Each row was made from one small tree. Brackets hold a mark, then the marks that hang from it, in the order of their numbers. Every link used is in the known rows. Write each row's tree.
Known rows:
{q376 q413 {q634 q2 q741}}: [-17 -13  12   8 -26  20 -16  13 -12  -4 -15  28   7  33  14  12  12  -3
 -11 -12  17]
{q413 {q2 q850} {q741 q397}}: [ 23  -4 -18  10  21   5  19  16  10 -35 -14  -3   3  -1   7  10  13 -12
  26   6 -12]
{q376 {q413 {q2 q397} q741} q634 q850}: [ 18 -43  -2  32  -5  23  -7   2  -9 -22  -8  -4  16  12  36  44  39 -24
  26   3  36]
{q376 {q413 {q2 q397}} {q634 q741} q850}: [  7 -45  22  24 -13  37  -5   2 -15 -18 -12   1  -2  18  29  29  18 -13
  33  -4  31]
{q850 {q741 q397}}: [ 16  -8 -25   8   4   3   2  -3   0 -13 -22 -11  -5  -2  -5 -28  -8  15
   2  -5 -16]
{q397 {q376 q413 {q634 q2} q850} q741}: [-26 -40  -1  16 -19  24  -7   0  -5   5   9  24   8  22  30  73  29 -31
   8   9  41]
{q397 q741}: [-12  -8   9  -1 -10 -10  -1   1  -1   0   6  11   4  -4  12  23   8   3
   5   5   1]
{q397 {q376 q413}}: [ -2 -20   3   7   3  23  -2   8  -9  13  -4  -1   1   6   7  26  16 -13
   3   9  17]
{q397 {q376 {q413 q741} q634}}: [  2 -24 -10  20  -3  22 -12  10   1   9  -3  13  25  12  24  50  31 -18
   0  12  37]
{q397 {q376 q413 {q634 q2}}}: [-11 -26 -13   5 -10  29 -16  14   4  18 -10  21   8  26   9  39  26 -27
  -4  -3  36]
{q850 {q741 {q397 {q376 q413}}}}: [ 16 -28 -22  16   7  26  -1   5  -9   1 -26 -11  -3   4   3   0   8   2
   5   3   3]
{q413 {q2 {q850 q741}}}: [ 21   9 -27   2   2  15  11   4   8 -22  -6   1 -15   1   6   0  -1   0
  12   4  -4]
{q850 {q741 {q397 q376}}}: [ 16 -21 -27   8   6  19   9   2  11  -1 -18  -7  -2  -2  -5  -6  -2   2
  11   1  -1]
{q413 {q2 {q397 {q376 q850} q741}}}: [  3 -52  13  10  -5  23  16   3  10  -6   9  -1   2  -3  22  60  26 -30
  49   7  30]
{q850 {q741 {q397 {q376 q634}}}}: [ 13 -29 -41  10   5  25  -4  -2  20   7 -20   3   0   2  -3   6  -1  -1
  10   3  19]
{q741 {q397 {q376 q634}} q850}: [  8 -28 -34  14   4  24  -1  -8  22  -1 -18   8   6  -3   1  20   1 -16
   6   7  15]
{q397 q376 {q741 q850}}: [ -8 -15  -6   6 -17   6   9  -4  11  -4   8  17  10  -8  17  47  12 -10
   2  14   8]
{q2 q850}: [  5   7  -2  -1  12  10  14  -2   1 -13   2   1  -1  -4  -8   7  -6  -3
   6   8   0]
{q397 {q376 q413} {q741 q850}}: [ -9 -22  -1  14 -18  12  -1   0 -10  -2  -1  13  10  -2  25  51  22 -10
  -2  18  13]
{q2 {q397 {q376 q413} q741} q850}: [  2 -43  19   7   7  34  12   7  -8  -4  -5   4  12  -5   1  55  25 -17
  28  10  26]
{q741 {q397 q376}}: [  7 -25 -10   4  17  16   9   6  11   5 -14  -5  -2  -2 -10   6   2 -12
  18   1   2]
{q2 {q397 {q376 q413} {q741 q850}}}: [  2 -45   9  17 -16  23   2   1 -10  -6 -11   7  19  -6  16  49  28 -11
  10   8  21]
{q2 {q397 q376} {q850 q741}}: [ 25 -22 -13   2   9  40  21   2  13 -14 -10  -7   9  -6 -14  17   3  -8
  21   1  19]

Write each row's tree:
[  3 -14 -32   8  -7  43  -3   8   6  -2 -13  19   4  23   5  33  16 -16
  -6   3  31] | {q397 {q376 q413 {q634 {q2 {q850 q741}}}}}
[  4 -42  17  10 -10  10  -9  15 -14  -4 -14   2   2   3  22  31  35  -9
  25  -3  13] | {q376 {q413 {q2 {q397 q741}}}}
[ 22 -31 -29  15   6  28  -3  16  -3  -2 -29  -8 -14   8  13   5  18  -7
  19   3   2] | {q850 {q741 {q397 {q376 {q413 q2}}}}}
[  5 -31  -7  15  17  21  19  -7   3  -7  -2 -13  -6  -3   0  18  -3 -21
  27   9   8] | {q741 {q397 {q376 q850}}}
[  3 -19 -14  11  -3  16 -23   9  -4   9 -11   8  -7  14  22  20  21 -13
   7   5  22] | {q376 {q413 q2} q634}
[-11 -13 -13   9 -12  12  -3  -8   5  -8   6  13   0  20  14  24   6 -21
   0  -3  23] | {q376 {q634 q2} q850}
[ -7 -17   8   3 -12  29   0   6  16  10   0  23   7  12   6  31  -1  -7
  12   1  30] | {q397 {q376 {q634 q741}}}
[-11 -23 -19   9 -19  13  -5  -8  21   4   6  27  13  -4  21  59  13 -13
   2  17  28] | {q397 {q376 q634} {q741 q850}}
[-19 -28  -6   5  -8  31  -3  11   4   5   0  34  10  18  12  69  26 -28
   6   9  36] | {q397 {q376 q413 {q634 {q2 q850}}} q741}
[ 11 -30 -29  32   4  22 -11 -18 -19 -14 -20 -11  -8   7  17  -1   0   6
   6   6  12] | {q376 q413 q634 {q850 {q741 q397}}}
[  9 -29 -17  20   5  23   4   0  -9 -10 -25  -5   2  -1   5  12  11 -11
   1   9  -1] | {q741 {q397 {q376 q413}} q850}
[ 16  -4 -21  19   0  -8   9  -2   2 -36 -19  -2  20  -6  13  -2   8   2
  -5   2 -19] | {q413 {q741 q397 q850}}
[  9 -38   7  -3   6  29  21  15  20  -8   1   9   4  -6   3  56  24 -27
  46   7  22] | {q413 {q2 {q397 q376 q741} q850}}
[  8 -33  16   3   0  51  16   6  18  -8  -9  15  14   5 -11  39   1 -16
  30  -3  37] | {q2 {q397 {q376 {q634 q741}}} q850}
[ 16   7 -21  14 -15  -6   5   8   9 -32  -4   8  13   2  31  19  22  -9
  -1   6  -6] | {q413 q2 {q741 q850}}
[  0 -51   8  10   6  41   0   3   1   5  -7  15  16  -2   4  67  27 -21
  26  11  47] | {q2 {q397 {q376 q413 q634} q741} q850}
[  6  -5   3  13 -10   5  12  -2  -5 -33 -24   4   0   0   2 -17 -12  12
   2  -5 -22] | {q634 {q741 q397 q850}}
[  6 -22 -39  18 -11  15   4   8  26 -19 -20  22  27  15  14  34  23 -26
  -5  -3  13] | {q413 {q741 {q397 {q376 {q634 q2}}} q850}}
[ -8 -39  -7  15 -32  14 -18   1  -8 -14 -20  24  22  13  20  40  32 -12
  -8  -8  25] | {q376 q413 {q634 {q2 {q397 {q741 q850}}}}}
[ 11 -19 -22  11   5  16  13  -3  12 -13 -17  -2   1  -7  -2   8   0 -11
   6   6  -5] | {q741 {q397 q376} q850}
[ 31 -13 -18   2   4  26  12   6  10 -26 -15  -7  -5  -2  -2  -1   7  -3
  25  -4   6] | {q413 {q2 q397 {q850 q741}}}
[  2 -35  15  -2   7  27  21   4  12  -5   3   6  13 -11  -7  52  14 -18
  33   8  24] | {q2 {q397 q376 q741} q850}
[-18  -9  10   9 -26  17   4  -3   2 -18   3  23   2  27  17  21  -1 -10
   4  -9  19] | {q376 {q634 q2 q741} q850}
[ 25 -31  -6  20   8  30  -4  15  -1 -23 -18   6  19   8  19  40  35 -20
  24   4  30] | {q376 {q413 {q2 q397 q850} q741} q634}
[ -2  -2  10  -2   2  15  23  15   1 -36 -21  12  -3  17 -13 -10  -8  -4
  10 -13 -18] | {q634 {q2 q850} {q741 q397}}
[ -1 -37   0   8 -12  25 -20   9  -7   3 -25  10  14  22   2  14  26 -17
  -1 -18  31] | {q376 q413 {q634 {q2 q397}}}
[ 10 -27  -7  22  13  12  23  -1   6 -21   0 -10  14  -2  15  32  12 -21
  25  11   7] | {q413 {q741 {q397 {q376 q850}}}}
